Each row was made from one small tree. The marks that hang from a mark follow it in brackets, in the order of their numbers. Every link used is in the known rows. Write each row's tree.
Known rows
k_608(k_94(k_883(k_658 k_750)) k_278): [ 1.17  1.10  0.38  1.64  0.07  1.35 -0.62 -1.77  0.09 -0.95 -0.54 -0.15
 -0.75  3.56  2.43  1.14 -0.33  2.03 -1.99  0.32 -0.13  1.45  3.23]
k_625(k_94(k_608) k_428): [ 0.16 -1.33 -0.22 -2.42  0.80 -1.35  1.10  1.25 -0.80  0.53 -0.09  0.15
  0.43  3.32  3.84  0.13 -1.22 -1.80 -0.63 -0.42  1.03 -0.16 -0.79]
k_883(k_94(k_608) k_278 k_658 k_750): [ 7.29  1.58  0.25  2.11 -0.90 -1.55 -3.18 -1.31  0.13 -0.57 -1.32  5.22
 -1.71  1.57  0.46  0.59 -1.98  3.86 -3.03  0.43  4.11  1.97  1.67]
k_912(k_883(k_278 k_750)): [ 2.81  0.20  0.59  1.34  0.03 -0.80 -3.30  0.21  0.71 -0.22 -1.67  1.69
 -0.56  0.19  0.18 -0.63 -0.98  1.85  0.79  0.19  1.02 -0.67  0.68]
k_608(k_94 k_278): [ 0.22  0.87  0.56  0.86 -0.25  1.23  0.35 -2.34  0.22 -0.13  0.45 -1.54
 -0.49  2.44  2.52  0.75  1.05  1.08 -0.17 -0.43 -1.24  0.41  3.41]
k_428(k_333 k_625(k_94)): [ 4.06 -1.94  0.27 -1.64 -1.05  0.00  0.19  1.23  0.16 -0.07 -0.86  1.60
 -0.73  2.52  1.22  0.41 -0.07 -0.50  1.32 -0.49  0.48 -0.82  0.38]
k_625(k_94(k_608) k_428(k_333)): [ 1.84 -1.16 -0.16 -3.07  0.43 -0.85 -0.07  1.46 -0.85  0.42 -0.57  0.42
  0.27  4.14  4.54  0.40 -0.41 -2.23  0.20 -0.42  1.05 -0.09 -0.47]
k_608(k_278): [ 0.09  0.72  0.41  0.43  0.10  0.60  0.37 -1.05  0.11  0.10  0.58 -1.07
 -0.20  1.46  1.18  0.55  0.57  0.03 -2.11 -0.20 -0.61  0.13  1.57]
k_94(k_608 k_883): [-1.77 -0.84 -0.24 -0.07  0.21 -0.21  0.30  0.16 -1.53 -0.36 -1.79  0.39
 -0.01  0.36  1.25 -0.54 -1.02  1.58 -0.92  0.98  1.55  1.91  0.49]
k_883(k_278): [ 2.78 -0.11  0.52 -0.17  0.01 -1.14 -0.40 -0.52  0.32  0.18  0.79  1.32
 -0.58  0.06 -0.03  0.27  0.47  1.28 -0.65  0.45  0.92 -0.19  0.50]
k_912(k_333): [ 0.89 -0.20  0.33  0.06  0.10  0.01 -0.32 -0.20  0.58  0.25 -0.69  1.31
 -0.62  2.27  1.21 -0.50 -0.72  0.30  1.33  0.47 -0.40  0.65  0.57]
k_625(k_428): [ 0.28 -0.50  0.01 -1.14  0.75 -0.62  0.96  0.97 -0.43  0.00 -0.10 -0.07
  0.20  1.35  1.89  0.50  0.08 -1.16 -0.53  0.13  0.19 -0.68 -0.51]
k_94(k_608 k_883(k_278 k_750)): [ 0.80 -0.23  0.04 -0.26 -0.07 -0.91 -1.19 -0.02 -1.21 -0.63 -1.84  1.82
 -0.24  1.08  1.44  0.05 -1.43  2.98 -0.70  1.47  2.51  1.89  0.66]
k_625(k_94(k_883)): [ 0.07 -1.34  0.00 -0.78  0.69 -0.65  0.88  1.18 -0.32  0.12  0.30  0.89
  0.11  2.90  0.90 -0.18 -1.37 -0.65 -1.36  0.13  0.44 -0.03 -0.86]
k_912(k_333 k_883): [ 1.04 -0.63  0.66  1.52  0.41 -0.09 -2.16  0.16  0.97  0.35 -2.36  1.57
 -0.94  1.68  1.20 -1.76 -1.29  0.78  1.82  0.19 -0.34  0.01  1.06]
k_94(k_608(k_278) k_883(k_658)): [-0.26  0.02 -0.14  1.08  0.42  0.28 -0.23 -0.68 -0.98 -0.57 -1.52  0.42
 -0.65  1.56  1.90  0.10 -1.38  1.67 -4.26  0.75  1.90  2.71  1.73]
k_428(k_625(k_94(k_608 k_883))): [ 0.64 -2.63  0.07 -0.87 -0.35 -0.76  2.02  1.04 -0.51 -0.10 -1.02  1.38
 -0.55  1.53  0.90 -0.19 -1.67  0.94 -0.48 -0.01  1.23 -0.06  0.21]
k_804(k_333): [ 0.36  0.25  0.67  0.47  0.04 -0.57  0.54 -0.32  0.30 -0.05 -0.88  1.44
 -0.11  1.41 -1.48 -1.04 -0.63 -0.47 -0.28 -0.31  0.11  0.57 -0.02]
k_94(k_608): [-1.04 -0.05 -0.29 -0.38 -0.35 -0.18 -0.35 -0.55 -0.80  0.13 -1.08 -0.31
  0.06 -0.44  1.42 -0.38 -0.48  0.77  0.45  0.01  1.09  1.29  0.72]
k_608(k_94(k_883(k_658)) k_278): [ 0.80  0.60  0.47  1.67  0.26  1.28  0.25 -1.90  0.02 -0.67 -0.20 -0.52
 -0.88  3.08  2.27  0.84  0.15  1.70 -2.47  0.23 -0.35  1.37  3.36]
k_883(k_658 k_750): [ 2.98  1.53 -0.43  1.29 -0.20  0.24 -2.85  0.12  0.77 -0.93 -0.92  1.85
 -0.43  1.22  0.01  0.93 -2.05  0.80 -1.68  0.09  1.66  1.23 -0.08]
k_94(k_608 k_883(k_658 k_750)): [ 0.41  0.21 -0.53  0.84  0.05 -0.04 -1.72  0.25 -1.00 -1.03 -2.49  1.68
 -0.30  1.21  1.29  0.11 -2.45  2.16 -2.12  1.06  2.70  2.76  0.48]
k_912(k_883): [ 0.16 -0.43  0.32  1.45  0.34 -0.11 -1.76  0.38  0.39  0.07 -1.68  0.25
 -0.33 -0.59  0.00 -1.24 -0.58  0.47  0.53 -0.29  0.03 -0.62  0.54]
k_912(k_333 k_883(k_750)): [ 1.74  0.09  0.57  1.52  0.13  0.04 -3.38  0.34  1.07 -0.05 -2.91  2.10
 -0.77  2.40  1.39 -1.32 -1.97  1.26  2.52  0.36  0.00  0.14  0.87]
k_608(k_94(k_883(k_278 k_658))): [ 2.01 -0.17  0.30  1.17  0.17  0.13 -0.29 -1.11  0.08 -0.70 -0.37  1.15
 -0.96  1.63  1.07  0.41 -0.19  2.30 -0.58  0.64  0.72  1.16  2.03]
k_608(k_94(k_883(k_750)) k_278): [ 0.10  0.83  0.52  1.08 -0.05  1.30 -0.12 -1.73 -0.22 -0.77 -0.45 -0.71
 -0.43  3.46  2.52  0.92  0.17  1.99 -0.67  0.36 -0.68  0.90  3.12]
k_94(k_883(k_278 k_658)): [ 2.65 -0.47  0.22  1.05  0.74 -0.79 -0.36  0.28 -0.06 -0.64 -0.34  2.38
 -0.95  0.98 -0.35  0.28 -0.97  1.77 -3.62  1.21  1.91  1.21  0.31]

Which tree is each row?
[-1.68 -0.35  0.06  0.23  0.31  0.17  0.55 -0.57 -1.46 -0.28 -1.36 -0.38
 -0.17  1.40  2.14 -0.16 -0.62  1.63 -2.39  0.84  1.12  1.96  1.59]
k_94(k_608(k_278) k_883)
[ 2.61 -1.08  0.04 -2.83  0.66 -0.77  0.17  1.83 -0.28  0.32  0.16  0.63
  0.24  4.46  3.53  0.63 -0.07 -2.76 -0.02 -0.42  0.31 -0.99 -0.97]
k_625(k_94 k_428(k_333))
[-0.26 -0.46 -0.43  0.82  0.36 -0.15 -0.44  0.07 -1.07 -0.64 -1.92  1.15
 -0.49  0.50  1.08 -0.27 -1.76  1.70 -2.78  0.90  2.36  2.63  0.64]
k_94(k_608 k_883(k_658))
[ 6.41  0.63  0.40  2.10 -0.45 -1.69 -1.38 -1.53 -0.01 -0.01 -0.54  4.45
 -1.96  0.53  0.16  0.02 -0.97  3.18 -3.92  0.23  3.63  1.82  1.95]
k_883(k_94(k_608) k_278 k_658)
[ 4.38 -2.15  0.20 -1.07 -0.68  0.01  0.19  1.52  0.03 -0.48 -1.27  2.27
 -1.01  2.97  1.09  0.47 -0.67 -0.05 -0.22 -0.05  1.12 -0.19  0.33]
k_428(k_333 k_625(k_94(k_883(k_658))))
[-0.68 -1.36 -0.20 -1.12  0.46 -0.75  0.64  0.76 -0.87  0.18 -0.45  0.70
  0.15  2.55  1.93 -0.48 -1.65 -0.12 -1.09  0.15  1.19  0.89 -0.42]
k_625(k_94(k_608 k_883))
[ 4.49  1.70 -0.27  2.23 -0.96 -0.41 -2.78 -0.80 -0.20 -0.75 -2.13  3.92
 -1.13  1.51  0.49  0.33 -2.42  2.59 -2.37 -0.02  3.21  2.21  1.21]
k_883(k_94(k_608) k_658 k_750)
[ 0.38  0.72 -0.23  1.08  0.14  0.36 -1.47 -0.48 -0.92 -0.97 -2.07  0.94
 -0.47  2.26  2.10  0.51 -2.07  2.20 -3.55  0.90  2.27  2.83  1.55]
k_94(k_608(k_278) k_883(k_658 k_750))
[-0.38 -1.90 -0.19 -2.19  1.22 -1.39  1.57  1.75 -1.31  0.19 -0.61  0.64
  0.38  3.90  3.77  0.01 -1.60 -1.25 -1.65  0.26  1.35  0.23 -0.94]
k_625(k_94(k_608 k_883) k_428)
[ 1.07 -2.25  0.03 -0.97 -0.63 -0.75  1.72  0.69 -0.15  0.16 -0.68  1.06
 -0.49  1.14  0.98 -0.09 -1.42  0.52  0.21 -0.49  1.01 -0.29  0.28]
k_428(k_625(k_94(k_608)))
[ 2.47  0.30  0.21  1.21 -0.05  0.22 -1.16 -0.98  0.14 -0.97 -0.74  1.54
 -0.83  2.13  1.22  0.71 -0.70  2.62 -0.21  0.76  0.95  1.20  1.90]
k_608(k_94(k_883(k_278 k_658 k_750)))
[ 0.37 -1.85  0.00 -2.02  1.43 -1.25  1.80  2.15 -0.74  0.09  0.16  0.84
  0.32  4.23  2.78  0.29 -1.29 -1.79 -1.95  0.27  0.61 -0.69 -1.43]
k_625(k_94(k_883) k_428)
[ 3.64  0.74 -0.12  2.23 -0.47 -0.56 -1.03 -1.03 -0.34 -0.18 -1.30  3.13
 -1.39  0.50  0.24 -0.25 -1.44  1.90 -3.34 -0.24  2.73  2.00  1.47]
k_883(k_94(k_608) k_658)
[ 3.74 -0.35  0.94  2.17  0.01 -1.29 -1.89 -0.33  0.33  0.31 -1.38  2.76
 -1.27 -0.14 -0.36 -1.27 -0.28  2.22 -0.73 -0.04  1.25 -0.76  1.35]
k_912(k_883(k_94 k_278))
[ 2.15 -1.67  0.07 -2.61  1.02 -0.78  0.65  2.33 -0.79 -0.02 -0.32  1.10
  0.18  5.05  3.43  0.53 -0.51 -2.19 -1.03  0.28  0.63 -0.59 -1.15]
k_625(k_94(k_883) k_428(k_333))
[ 1.76 -1.90  0.27 -2.10  1.43 -1.81  1.60  1.87 -0.59  0.19  0.56  1.46
  0.03  4.29  2.76  0.43 -1.05 -1.15 -2.21  0.49  1.03 -0.74 -1.16]
k_625(k_94(k_883(k_278)) k_428)
[ 2.25  0.14 -0.16  0.69  0.07 -0.83 -1.98 -0.13 -0.76 -0.91 -1.93  2.62
 -0.72  1.24  1.27  0.32 -2.13  3.03 -2.56  1.40  3.33  2.62  0.83]
k_94(k_608 k_883(k_278 k_658 k_750))
[ 4.54  2.06 -0.07  2.46 -0.90 -0.10 -2.60 -1.30 -0.14 -0.70 -1.82  3.39
 -1.24  2.25  1.08  0.61 -2.16  2.62 -3.46 -0.12  2.95  2.23  1.98]
k_883(k_94(k_608(k_278)) k_658 k_750)
[ 3.46 -1.96  0.13 -1.85 -1.20 -0.08  0.02  0.98 -0.23 -0.02 -1.40  1.42
 -0.71  2.25  1.93  0.21 -0.25 -0.07  1.48 -0.49  0.99 -0.21  0.71]
k_428(k_333 k_625(k_94(k_608)))
[ 1.91 -0.82  0.03 -2.84  0.48 -0.60  0.10  0.93 -0.79  0.47 -0.30 -0.11
  0.19  4.84  5.08  0.64 -0.13 -2.18 -0.84 -0.51  0.74 -0.02  0.31]
k_625(k_94(k_608(k_278)) k_428(k_333))
[ 4.48 -0.33  0.83  2.30  0.56 -0.81 -3.15 -0.27  1.62  0.21 -1.97  3.23
 -1.83  1.91  0.98 -1.27 -1.72  1.72 -0.37  0.45  1.08  0.65  1.56]
k_912(k_333 k_883(k_278 k_658))
[ 4.77  0.58  0.63  3.26 -0.07 -0.27 -3.92 -0.10  1.22 -0.24 -3.28  4.43
 -1.76  3.00  0.88 -1.34 -2.74  2.18 -0.07  0.17  1.36  0.91  1.58]
k_912(k_333 k_883(k_94 k_658 k_750))
[ 2.47  1.54  0.22  1.17 -1.10 -0.22 -1.53 -1.18 -0.79 -0.30 -1.63  2.30
 -0.56  1.95  1.39  0.22 -1.13  2.51 -0.88  0.03  1.74  1.17  1.74]
k_883(k_94(k_608(k_278)) k_750)
[ 2.48 -0.30  0.47  2.44  0.59 -0.03 -2.85  0.11  1.40  0.07 -2.44  2.34
 -1.41  1.86  1.04 -1.49 -2.00  0.86  0.04  0.12  0.44  0.77  1.24]
k_912(k_333 k_883(k_658))
[ 0.20 -0.88  0.13 -0.23  0.21 -1.02  0.04 -0.22 -1.29 -0.26 -1.26  1.27
 -0.42  0.40  1.22 -0.35 -0.72  2.49 -1.44  1.33  2.18  1.75  0.83]
k_94(k_608 k_883(k_278))
[ 5.23  0.18  1.18  2.21 -0.20 -1.15 -3.41 -0.39  0.98  0.16 -2.61  4.62
 -1.70  2.87  1.02 -1.42 -1.76  3.04  1.36  0.60  1.18  0.00  1.76]
k_912(k_333 k_883(k_94 k_278 k_750))
[ 3.50 -1.72  0.27 -1.74 -1.16  0.13  0.17  0.60 -0.19  0.01 -1.17  1.09
 -0.78  2.77  2.32  0.43 -0.07 -0.07  0.74 -0.57  0.80 -0.16  1.22]
k_428(k_333 k_625(k_94(k_608(k_278))))
[ 4.00 -1.99  0.25 -1.53 -0.91  0.03 -0.10  1.65 -0.14 -0.53 -1.49  2.16
 -0.68  3.21  1.28  0.53 -0.68  0.17  0.91  0.09  0.89 -0.50  0.17]
k_428(k_333 k_625(k_94(k_883(k_750))))
[ 5.14  0.00  0.74  3.13  0.16 -1.24 -2.59 -0.44  0.75  0.01 -1.52  3.53
 -1.74  0.03 -0.61 -1.03 -1.04  2.32 -2.41 -0.13  2.05  0.02  1.55]
k_912(k_883(k_94 k_278 k_658))
[ 8.04  1.64  0.46  2.37 -0.68 -1.41 -2.91 -0.89  0.69 -0.65 -0.55  5.44
 -1.74  1.92 -0.54  0.89 -1.66  3.32 -3.37  0.46  3.36  1.09  1.19]
k_883(k_94 k_278 k_658 k_750)
[ 3.66 -2.32  0.30 -1.51 -0.75 -0.03  0.45  1.63 -0.18 -0.34 -1.21  1.90
 -0.79  2.89  1.17  0.31 -0.31 -0.08  0.60  0.00  0.71 -0.57  0.28]
k_428(k_333 k_625(k_94(k_883)))
[-1.02  0.35 -0.04  0.26 -0.02  0.33 -0.67 -0.41 -1.37 -0.68 -1.95  0.16
  0.01  2.06  2.30  0.24 -1.34  2.11 -1.73  1.00  1.47  2.09  1.39]
k_94(k_608(k_278) k_883(k_750))
[ 6.05 -0.16  1.08  3.12  0.24 -1.19 -2.92 -0.63  1.37  0.27 -2.21  4.82
 -2.36  2.32  0.61 -1.53 -1.71  2.62 -1.03  0.37  1.65  0.65  2.09]
k_912(k_333 k_883(k_94 k_278 k_658))
[ 5.23  1.07  0.52  0.78 -1.14 -1.63 -2.07 -1.16 -0.51 -0.19 -1.16  4.10
 -1.02  1.35  0.70  0.26 -0.99  3.77 -0.42  0.58  2.97  0.95  1.48]
k_883(k_94(k_608) k_278 k_750)
[ 3.89  0.77  0.26  3.21 -0.19 -0.31 -3.60  0.10  0.62 -0.52 -2.60  3.16
 -1.14  0.70 -0.37 -0.82 -2.02  1.88 -1.44 -0.31  1.77  0.27  0.98]
k_912(k_883(k_94 k_658 k_750))
[ 1.38 -1.70 -0.11 -2.84  0.81 -0.93  0.38  1.95 -1.37  0.07 -1.07  0.91
  0.22  4.66  4.41  0.27 -0.80 -1.69 -0.67  0.30  1.35  0.28 -0.64]
k_625(k_94(k_608 k_883) k_428(k_333))
[ 0.69 -2.37  0.20 -0.70 -0.32 -0.57  2.14  0.67 -0.49 -0.05 -0.80  1.03
 -0.62  2.05  1.27  0.00 -1.53  0.95 -1.22 -0.08  1.01  0.04  0.73]
k_428(k_625(k_94(k_608(k_278) k_883)))
[ 2.70 -0.45  0.91  2.38  0.09 -0.47 -1.90 -0.17  0.69  0.44 -2.63  3.17
 -1.48  2.12  0.85 -1.97 -1.36  1.67  1.03  0.14  0.20  0.03  1.59]
k_912(k_333 k_883(k_94))
[ 1.43 -0.01  0.37  0.55 -0.15  0.17 -0.61 -0.92 -0.17 -0.79 -0.65  1.00
 -0.49  2.01  1.37  0.52 -0.20  2.55  1.15  0.83  0.38  0.69  1.83]
k_608(k_94(k_883(k_278 k_750)))
[ 4.69 -2.37  0.46 -1.58 -0.78 -0.42  0.40  1.41 -0.07 -0.29 -0.94  2.36
 -0.97  2.92  1.17  0.43 -0.17  0.35  0.40  0.14  1.01 -0.62  0.41]
k_428(k_333 k_625(k_94(k_883(k_278))))
